Each row was made from one small tree. The marks that hang from a mark follow it in brackets, in alphabetical order. Every link used is in the known rows. Write each row's tree.
In the rows, zero is written as 128.
Known rows:
nonet[bipuf[repa] kuli nafe vigi[roraru]]: [157  98 126 138 144 130  41 136 197 103 173  31 155 166 133 112 109 127
 134 159]
zupedin[kuli[nonet[bipuf[repa] nafe]]]: [136 103 117 128 121 147  99 127 170 150 171  66 109 197 124 126 129 123
 136  41]
zupedin[kuli[nonet[bipuf vigi[roraru]]]]: [177 125 139 113 142  96 113 132 175 138 165  76 123  94 133 145 133 129
 128  54]
roraru[vigi[nonet[bipuf kuli nafe]]]: [132  69 126 119 133 153 101 141 127 103  67 113 132 112 120 111 152 126
 133 188]
nafe[nonet[bipuf kuli vigi] roraru]: [122 120 142 136 150 126 112 122 126 147 166  98 177 148 136 111 152 124
 122 200]
repa[gabeb]: [115 244 144 138 127 121 199 132  51 154  82 164  93 185 124  96 119 127
 132 104]
zupedin[kuli[nonet[nafe vigi]]]: [136  97 149 131 119 131 103 128 175 154 114 132 118 154 121 140 135 118
 135  67]
zupedin[kuli[nonet[bipuf vigi]]]: [130 129 144 124 131 117 120 128 172 156 133  88 120 125 124 138 144 122
 128  71]
repa[bipuf gabeb]: [116 252 144 131 158 123 195 120  38 128  82 169  83 189 119  86 125 124
 114 127]
kuli[zupedin]: [ 77 190 132 137 108 116 202 124  66 139  78 178 108  94 130 123  97 131
 131 123]
zupedin[kuli]: [131 153 142 146 116 112 187 132  85 187  72 117 107 126 127 107 102 125
 173  77]
nonet[bipuf kuli[zupedin] nafe[roraru] vigi]: [133  81 121 133 144 143  76 125 184  85 184 105 171  99 134 149 132 123
  96 163]
kuli[nonet[bipuf nafe vigi[roraru]] zupedin]: [133 121 131 102 140 124  89 125 180  76 175 119 136  88 137 162 134 129
  70  99]
vigi[nonet[bipuf kuli]]: [136 122 131 122 125 120 145 139  87 154  81  88 136 103 124 100 135 128
 128 157]
nonet[vigi]: [ 91 197 156 154 119 120 155 133 110 156  53 146 122 149 128 120 111 122
 140 160]
nafe[roraru[vigi[nonet[bipuf kuli[zupedin]]]]]: [125  97  98 110 131 118 146 123 110  82 140 180 132  15 126 146 143 139
 133 191]
kuli[nonet]: [ 92 183 141 129 109 127 192 126  82 159  83 179  97 161 124 134 120 132
 134  78]
kuli[nonet[nafe[roraru]] zupedin]: [112 129 115 121 116 139 160 114 119 110 162 215 120 122 131 174 125 133
  98  77]
vigi[nonet]: [116 185 141 133 107 109 193 136  48 177  32 168 108 115 126 111 121 128
 136 151]
kuli[nonet[bipuf[repa]] zupedin]: [ 66 178 106 118 109 127 152 113 124 115 171 139  98 136 126 139 118 136
 111  92]
zupedin[kuli[nonet[nafe vigi[roraru]]]]: [179  89 144 119 130 109  95 132 179 139 147 118 123 119 130 147 124 125
 135  54]
kuli[nonet[vigi]]: [ 88 184 152 134 113 121 151 127 127 150  86 177 110 157 123 142 128 127
 128 114]
zupedin[kuli[nonet]]: [125 136 136 126 110 115 182 125 104 178 106 149  95 136 122 130 118 129
 158  31]

Which tree is each row?
[188  82 142 112 146 120  75 136 201 125 172  61 135 121 134 146 139 123
 110  53] | zupedin[kuli[nonet[bipuf nafe vigi[roraru]]]]
[158 141 129 136 122 129 158 137  82 154  86 175 134 137 131 139 133 125
 117 147] | vigi[nonet[nafe[roraru]]]
[115 131 113 139 135 131 129 116 100 156 200  90 155 194 134  96 131 132
 148 173] | nafe[nonet[bipuf[repa] kuli] roraru]
[161  93 136 134 128 130 104 125 184 147 162 156 132 145 126 166 140 121
 133  66] | zupedin[kuli[nonet[nafe[roraru] vigi]]]
[158  77 115 120 142 157 118 127 173 108 161 138 116 131 128 166 155 127
 136  60] | zupedin[kuli[nonet[bipuf nafe[roraru[vigi]]]]]
[134 159 113 153 136 155 118 131 138 131 160  89 137 213 136 131 117 125
 121 127] | nonet[bipuf[repa] nafe[roraru]]
[114 149 107 151 138 165 113 130 152  96 143 126 122 195 132 140 126 128
 145 160] | nonet[bipuf[repa] nafe[roraru[vigi]]]
[ 98 170 131 132 146 141 172 123  77 130 120 159 136 146 137 120 154 131
 136 190] | nafe[nonet[bipuf] roraru[vigi]]
[118 111 118 110 120 113 148 128  88 125 111 118 134  43 125 113 131 133
 112 160] | vigi[nonet[bipuf kuli[zupedin]]]
[117  83 102 118 114 134  88 125 134 111 152  92 137 107 123 107 124 129
 113 168] | vigi[nonet[bipuf[repa] kuli[zupedin] nafe]]
[ 97  92 139 137 119 134  93 124 155 106 112 140 146 105 124 123 111 123
 125 163] | nonet[kuli[zupedin] nafe vigi]
[137 131 136 129 144 154  94 130 183 114 161 129 146 176 133 170 155 121
  83 111] | kuli[nonet[bipuf nafe[roraru] vigi]]
[ 81 107 114 124 125 123 170 105  77 107 152 225 137  77 130 122 131 141
 163 197] | nafe[nonet[kuli[zupedin]] roraru[vigi]]
[172  87 144 130 154 131  65 142 178 105 137  42 164 136 137 118 122 123
 115 148] | nonet[bipuf kuli nafe vigi[roraru]]
[158  69 106 113 132 133 114 127 122 104 161 125 159  61 132 141 142 129
  90 153] | vigi[nonet[bipuf kuli[zupedin] nafe[roraru]]]
[127 152 123 134 120 142 112 138 114 148 100  84 124 179 127 106 130 123
 113 160] | vigi[nonet[bipuf[repa] nafe]]
[148 116  95 107 121  87 119 124 111 109 176  95 130  47 131 113 106 142
 131 156] | vigi[nonet[bipuf[repa] kuli[zupedin]] roraru]
[141  82 133 125 130 113  89 128 158  90 143 127 150  69 133 130 102 131
 123 150] | nonet[kuli[zupedin] nafe vigi[roraru]]
[120  83 109 127 123 152  77 135 147 104 104 103 123 153 118 104 138 130
 153 195] | roraru[vigi[nonet[bipuf[repa] kuli nafe]]]
[136 111 115 130 121 117 163 130  89 125  86 210 121  76 121 134 135 138
 174 186] | nafe[roraru[vigi[nonet[kuli]]]]
[145 184 149 134 148 106 130 140 133 126 108  74 139 112 141 126 117 127
 117 145] | nonet[bipuf vigi[roraru]]
[118 189 128 140 140 125  87 128 155 122 171  75 124 207 118  87 129 125
 135 155] | nonet[bipuf[repa[gabeb]] kuli vigi]
[142 100 139 126 114 137 143 129 129 164 112 133 105 161 123 132 125 123
 140  30] | zupedin[kuli[nonet[nafe]]]
[105  71 116 114 109 134 125 126 107  90  73 200 118  51 118 123 130 134
 143 190] | roraru[vigi[nonet[kuli[zupedin] nafe]]]
[129  87 114 136 123 137 140 121 117 108 154 166 146 100 131 142 107 131
 128 124] | nonet[kuli[zupedin] nafe[roraru]]
